Each row was made from one small tree. Brackets hold a mark, then the marks that hang from it, in alphabetical order. Every link used is in the known rows. Write each row's tree.
Known rows:
[G [T D]]: [ 28  32  -9   0  -8   5 -20 -15   6  -4  29 -15  12   0  24   3 -17  -4
  11  25]
[K [Z Y]]: [ 23   5   2 -13 -27 -12 -10  -4  26   1  43 -17  16 -10  12  -5 -32 -17
  13  12]
[F Z]: [ 34  21  -7  -7 -16  -2 -19  -7  15  -1  34 -13   2 -32  20  -3 -28 -13
   7   7]
[T [D S] G]: [ 19  10  -4  13 -17  -5 -19 -20   4  -7  29  -9   7  13  23  -9 -22  -3
  -8  18]
[S [D A]]: [ 24  24  -9   1 -14  -3 -38  -2  12  -7  33  -9  11 -27  14 -13 -19 -18
  21  16]
[A [D S]]: [ 16  -3  -5   1 -17  -3 -16 -13  32   1  33 -19   6  -7  14 -13 -33 -15
   7  19]
[Z Y]: [ 15  11  -5  -2 -23 -12   3  -6  21   4  41 -21  13 -16  13   9 -25 -22
   8  13]
[F [Z [Y M]]]: [ 29  21   0 -12 -34  -1 -13  -8  22   1  40 -15  16 -40   9   0 -32 -13
   8  -3]
[D K T]: [ 33  19  -1   7 -20 -14 -26   1  -8  -9  38   3   3 -29  15   5  -6   0
  23  22]
[A [D S T]]: [ 18  -5  -4   6 -18  -2 -33  -6  32  -7  34 -14   7 -13  13 -17 -19  -2
   9  19]
[M Y]: [ 24  10  -7  -2 -22  -8   0  -9  22  -1  33 -23   8 -21  14  15 -31 -13
  24  18]
[G [T [D A [K Z]]]]: [ 41  43   6   1 -21   0 -50  -6   6 -14  31  10  11   9  19 -12 -18  11
  32  26]
[Y M]: [ 31  18  -7 -12 -11 -11 -14  -7  -9  -1  34 -10   9 -36   9   5 -15 -19
  13   9]
[G [T [D A K]]]: [ 33  50  -1  12 -17  -1 -35  -8   1 -11  30   7   7  -1  19   1 -11   6
  26  28]
[K [D A S] [Z Y]]: [ 20  -5  15  -1 -45   1 -44  -3  48  -7  42 -10  15   7  12 -37 -32  -9
  20  14]
[S D]: [ 21  14 -11  -3 -17  -2 -21  -8   4   0  35 -15  16 -25  16 -10 -28 -19
  13  18]
[T [D A [K Z] S] G]: [ 31  19  12  11 -30 -10 -51 -11   5 -17  30  14   6  21  18 -22 -23  12
  14  19]
[A [D [K Z] S]]: [ 25  -5   9  -1 -33  -8 -32 -10  24  -2  35  -2  10   4  12 -23 -41  -2
  23  22]
[G T]: [ 32  23  -8  -2   0  -2 -21  -3  -1  -1  35 -13   7 -16  20   3  -9  -8
  11  21]
[T D G]: [ 25  33  -7   4  -1  -6 -11 -21 -11 -10  30 -12  10   4  23   2 -21  -4
  -7  16]
[A D]: [ 21  22 -10  -6  -4  -4  -7 -12  15   0  33 -23  10 -14  14  -3 -31 -16
   8  17]
[T [D A [K Z]] G]: [ 37  42   8   4 -16 -11 -41 -12 -11 -18  32  10  10  15  18 -14 -23  10
  14  17]

Write each row's tree:
[ 30  19   4  -9 -19  -9 -22  -9  11  -3  36  -5  14  -3  12 -14 -42  -3
  25  21] : [A [D [K Z]]]
[ 31 -15  11  -3 -32   3 -56  -2  22 -15  38  -6  11  -4  17 -43 -20   3
  16  18] : [K [D S T] Z]
[ 28  45  -6   7  -1  -6 -27 -15  -4 -15  29  -6   6   3  20  -2 -12  -1
  -1  14] : [T [D A] G]
[ 23   2  -2  12  -6  -1 -37 -12  11 -14  34  -9   9   0  15 -21 -16  12
  -5  15] : [A [D S [T G]]]
[ 44  27  10  -2  -4   2 -64  -1  -7 -27  38   1  12  -1  16 -40  -8  18
   8  11] : [K [D A [T G]] Z]
[ 31  10   7  17 -14   3 -61  -3   5 -24  35   1   5  -3  16 -35  -2  14
   3  14] : [K [D A S [T G]]]
[ 26   6   2  15 -32 -15 -34   1  14  -6  34  10  -3 -18  13  -3 -12  -9
  27  19] : [D A K S]
[ 28  -3  18   9 -34   3 -63  -2  26 -23  44  -1  18  11  13 -46 -16  17
   7   9] : [K [D A S [T G]] [Z Y]]
[ 24  -4  16  13 -38  -7 -40  -9  21 -15  44   2  21  14  10 -27 -34  23
   7  16] : [A [D [K [Z Y]] S [T G]]]
[ 29  21  12   5 -22  -7 -31 -10   4 -15  46  -3  23   8  10 -19 -34  22
   6  15] : [A [D [K [Z Y]] [T G]]]
[ 33  12   7  26 -19 -14 -52   2  -7 -20  36  20  -2 -14  13 -13   5  17
  13  17] : [D A K S [T G]]
[ 19   2   1  10 -30  -6 -19 -12  22   1  35  -5   7  -5  13  -9 -34  -6
  18  24] : [A [D K S]]
[ 35  23   6 -13 -16  -1 -46  -1  15 -12  36  -9  11  -6  14 -32 -24  -8
  22  14] : [K [D A] Z]
[ 30  40  10   3 -37  -1 -39  -7  21 -10  36   4  19  16  16  -8 -25   9
  29  24] : [G [T [D A [K [Z Y]]]]]
[ 21  21  -2  15 -15  -5 -35 -14  11 -13  28  -3   3  10  19 -12 -12  -1
  -1  16] : [T [D A S] G]
[ 25  16   1  17 -35   1 -31 -13  10  -4  30   3   7   9  23  -4 -19   4
  20  31] : [G [T [D K S]]]
[ 41  19   7  -1 -21 -16 -54   8   2 -18  36  13   3 -24  11 -14  -6   7
  35  18] : [D A [K Z] T]
[ 24  28   4  23 -26 -10 -38 -14   0 -13  30  11   3  12  18  -9 -16   6
  10  20] : [T [D A K S] G]
[ 33  24   0  16 -15  -5 -44  -6 -30 -17  40   7  17 -19  17 -16 -14  15
   9  21] : [S [D K [T G]]]
[ 35  17   5  -5 -18  -6 -38  -5   8 -13  37  -1  13 -11  12 -19 -29  11
  26  21] : [A [D [K Z] T]]
[ 38  36   2  18  -4 -15 -42   1 -23 -22  38  15   2 -20  15  -3   5  15
  14  15] : [D A K [T G]]
[ 27  21  -8   5 -12  -2 -53   3  10 -16  34  -5  12 -35  13 -18  -5  -4
  22  17] : [S [D A T]]
[ 38  25   7   1  -7  -6 -42  -9 -12 -19  39   4  16   3  14 -24 -26  23
   9  17] : [A [D [K Z] [T G]]]
